Each row was made from one walk, in order. Every step used is in the known rows, and no mark comes twice. Write each row's walk.
Known rows:
F-L-Y-C-K: [-17.7  -2.6  -5.9  -7.3  -5.1   7.0 -20.1  -6.9  37.5  14.1  19.2  15.7
  -4.9  12.4  -4.7   9.6   1.9   6.8  12.8 -47.8  12.6   5.0]
X-C-K-J-T-L-Y: [-45.1  31.0   8.6  -9.9  -5.0  36.9 -17.0  -4.8  37.4   3.8 -12.9  16.1
  -2.6  14.2 -20.1  10.9 -18.3 -24.6  16.7 -29.7  13.0 -15.9]
J-F: [-13.7   0.8 -26.3 -33.1  -2.7   6.8  -0.1   8.7  29.2 -18.4  24.4  -2.9
 -46.4  12.5 -16.3  10.0  17.4 -44.6 -17.7 -10.4  25.6  13.3]
X-C-K-J: [-30.6  15.6 -27.1 -23.0  -6.2  14.8 -10.9   0.5  35.0  -7.2  -2.6  20.1
 -33.7  33.3 -14.3  27.5  -5.6 -37.9  -4.8 -37.6  -2.5 -25.1]
J-T: [-41.0   0.9 -12.8 -19.7   6.2  20.1   0.6   2.6  21.9 -28.7  10.2   1.5
 -52.0  12.4 -17.8  15.6  20.4 -26.5  -1.7  -9.6  14.0  -2.4]
Y-A: [-20.6 -13.7 -31.9 -27.3  -5.2   1.7 -10.2  -1.6  27.7 -10.9   8.5  -0.1
 -53.3  20.1 -15.5  10.3  20.3 -22.7 -17.1  -9.7  -2.2   9.1]
C-K-J: [-26.1   3.3 -24.6 -15.4  -7.3  19.9  -3.9   2.8  17.2 -13.0   4.4  19.3
 -24.6  27.5 -16.5  22.7   5.1 -42.5  -7.8 -42.6   6.1  -4.5]
J-T-C-K: [-43.1  11.4   6.8 -12.5  11.4  13.2   4.2  -7.2  45.4 -21.5   6.7   5.6
 -25.6  14.8 -13.4  20.1   3.5 -20.7  13.6  -7.3  12.8 -33.8]
F-A: [-29.0  -7.1 -16.8 -15.3 -15.7  -3.2  -1.1  -3.2  24.0  -7.4  19.1  12.0
 -42.5  15.1 -11.6  10.6   7.6 -19.5  -9.2  -4.3   7.6  29.5]
L-Y-A: [-10.5 -13.7 -21.3 -30.1  -9.7   7.9 -17.8  -3.3  25.1   8.6  16.5  -1.9
 -33.7  13.1 -13.7   3.4  25.2  -9.1  -5.2 -23.4  -4.4  25.0]
L-Y-J: [ -8.0 -11.9 -34.8 -29.9 -10.4  12.6 -22.9   5.2  22.9   9.4  19.1   4.7
 -35.6  19.0  -8.2   5.3  22.2  -9.1   5.4 -28.6  -2.1  14.4]
F-L-Y-C-X: [  2.1  -6.3 -14.9 -17.9  -2.5   2.7   7.0   0.5  49.2  11.4  18.9   9.5
   3.3  -4.0   9.4  11.9   4.1   6.9   4.5 -19.9  16.8   0.0]
J-X-C-K: [-13.6   2.1  -9.0 -20.6   1.2   3.0  18.3   4.2  39.6 -16.3   9.1   3.3
 -22.2  23.9   7.8  30.9  -6.7 -30.2 -12.7 -23.3  12.6 -31.6]
T-A: [-26.6  -4.4 -16.5 -12.3  -3.2  -4.1  -8.8  -7.8  35.4  -9.2  14.4  15.1
 -27.7   6.5 -18.7  22.3   4.3 -30.7 -13.4   2.5  12.7  22.9]
J-X: [ -6.7 -19.4 -18.1 -24.4  -2.7  10.9  30.1   9.0  28.5 -22.3  18.6   0.5
 -25.1   7.6   4.7  25.1  12.5 -36.0 -23.1 -11.3  13.8   5.0]
X-C-K: [-27.5  14.8 -16.0 -19.2   1.5  -3.7 -10.9  -1.8  40.8  -5.9   1.1  10.5
 -42.7  31.2  -7.0  27.9  -3.2 -21.2  -8.4 -28.1  -0.2 -31.0]
F-L-Y-J-X-C: [ -5.5 -17.9 -23.7 -31.0 -25.8  11.8   9.7   3.2  45.5  11.0  17.5   6.4
 -19.2   8.0  14.5   0.1  -4.7  -0.8   0.5 -11.9  11.7   1.9]
F-L-Y: [-18.0 -13.1  -8.6 -18.1 -21.8   9.1   3.5  -3.6  34.4  12.9  16.8  13.5
 -20.6   1.0  -2.9   2.8   9.0  -1.9 -11.4 -23.3   8.3  29.6]
K-C: [ -9.8  10.1 -28.1 -24.0   3.3  -1.4  -3.3  -3.3  43.9 -12.4  10.0  13.1
 -36.6  15.0  -8.4  25.2   8.7 -27.3  -8.4 -19.0   1.9  -1.3]
X-C-K-J-T: [-50.6  22.8 -14.9 -19.8   1.5  30.6 -11.2  -0.4  26.8 -23.8  -3.1  14.0
 -40.4  28.8 -21.0  20.7  -1.1 -36.8  13.4 -30.9  10.4 -32.8]
L-Y: [-10.8  -6.8 -15.1 -25.6  -6.3  11.2  -7.2   0.4  27.5   7.2  19.1   5.3
 -25.4   9.1  -8.7  15.7  21.1 -13.4  -7.6 -29.8  -0.9  20.8]

Which walk is each row?
[-13.3  -5.4 -32.1 -35.6  -9.5  24.0  22.7   8.3  40.1 -18.7   8.2  10.7
 -25.7  14.0   0.2  28.9  -0.3 -47.0 -16.3 -16.4   3.5  -9.8]	K-J-X-C
[ -8.2  -9.5 -11.4 -19.7 -22.9   8.7   5.4   2.1  39.1  11.1  14.4   8.9
  -7.0  18.5  15.6   0.8 -13.2  -0.4   8.1 -28.6  18.3 -13.9]	F-L-Y-J-X-C-K
[-35.9 -11.5 -15.4 -18.7 -18.0  25.8 -12.8  -0.1  21.8  -1.4  15.4   6.6
 -37.6   6.9 -10.3 -14.6  14.0   3.3  19.1 -14.6  19.8  15.3]	F-L-Y-J-T
[-23.4   5.9 -28.4 -18.7  -9.7  20.8 -13.8   3.3  33.1 -13.5  21.1  16.6
 -17.6  16.5 -19.3   3.3  -3.5 -40.9   5.7 -37.2  36.1   3.8]	Y-C-K-J-F-L
[-20.5  16.1 -11.1 -28.2 -26.8  20.9  -9.3  -0.2  38.0  10.9  15.9  15.5
  -9.5  13.4 -12.8  -4.3 -11.6 -30.2   5.0 -38.8  28.8   8.0]	X-C-K-J-F-L-Y
[-35.6  19.7  12.7   0.7  15.8  25.0 -28.9  -5.5  35.6   1.2   3.4   5.5
   1.2   9.8 -18.9  12.4  -3.2  -5.0  26.1 -32.2  21.0 -10.2]	J-T-L-Y-C-K
[-26.2   8.8 -13.6 -27.0   6.3  27.1  30.7   2.4  51.0 -26.6   2.3   9.5
  -8.1  -0.8  -5.5  21.5   3.5 -36.8  10.0  10.9  14.9 -32.6]	K-J-T-C-X
[ -9.9  -5.4 -27.1 -32.6 -25.1   6.9 -26.8   4.9  15.8   8.6  39.9  -0.8
 -33.4  13.9 -15.4 -18.6  15.5 -19.0  16.7 -10.6  29.0  45.3]	L-Y-J-F-A
[-46.5  10.0 -12.0 -12.5   1.0  35.8  -4.8   2.7   9.1 -30.0   3.5  13.3
 -30.9  23.8 -23.8  15.7   9.5 -42.0  10.2 -35.5  18.5 -12.0]	C-K-J-T
[-41.2   5.6  -4.5  -8.2  -5.0  41.4 -21.3  -4.8  22.8  -3.9  14.9  19.0
  -2.4   9.5 -19.0   2.1   4.5  -8.9  34.5 -50.4  23.1   3.6]	F-L-Y-C-K-J-T
[-42.9   3.7 -19.7 -11.5  -0.9  21.3 -12.8   3.7  30.1 -17.1  -6.8   4.3
 -44.3  14.7 -18.1   1.9  -0.5 -22.4   2.3   7.8  17.6  -8.1]	Y-J-T-L
[-34.8  -3.4 -13.1 -16.2  -3.7  19.8 -32.4  -5.8  20.1  -3.6  21.6   6.4
 -23.8   5.6 -23.5  -1.6  15.4 -11.7  28.9  -2.8  22.7  24.5]	L-Y-J-T-A
[-18.6  16.3  -7.2 -14.0  10.8  39.0  -1.9   4.0  40.9  -4.4  -0.2   9.1
  19.1  -5.6 -10.9  13.9  -3.3 -21.6  21.6 -14.5  23.7  -9.3]	K-J-T-L-Y-C-X
[-18.3 -11.1 -39.0 -29.5 -22.7   5.8  -4.9   8.1  31.8 -10.4  21.8   4.3
 -51.6  13.7 -10.8 -13.2   6.2 -28.1  -9.3  -1.8  32.9  15.5]	Y-J-F-L
[-16.9   3.4  -9.3 -20.9 -27.1  26.0  -2.4   2.2  20.7   5.1  23.4  15.4
  -0.5   7.8 -15.3  -9.0  -0.9 -34.9   1.4 -43.1  37.1  27.5]	C-K-J-F-L-Y
[-28.0  -2.4 -14.7 -30.7  -0.2  23.8 -15.3  -2.7  45.6  -0.8  17.3   0.3
 -27.8   7.8 -11.8   2.7  18.7  -3.5  30.2  -3.2   3.1  -9.6]	L-Y-J-T-C
[ -5.4   4.9  -5.9 -14.9  -9.6  10.9  -2.9   3.7  45.2  14.0  -0.1   4.4
   5.8  19.2   9.7  10.8 -22.9 -13.2   2.7 -19.9  14.1 -21.4]	T-L-Y-J-X-C-K
[-10.6   4.2 -12.5 -15.1  10.5   9.3 -30.4  -2.1  30.3   8.0  21.5   7.5
  -9.5  21.2  -9.7  22.3  14.6  -5.1  16.5 -55.2   3.2  -3.8]	L-Y-C-K
[-11.3  -5.7  -9.1 -28.1 -22.7  10.6   2.0   2.1  33.9   6.1  30.0   3.2
 -21.5  -3.8  -9.3  -9.3  10.1 -19.4 -10.1 -17.1  32.3  38.3]	J-F-L-Y
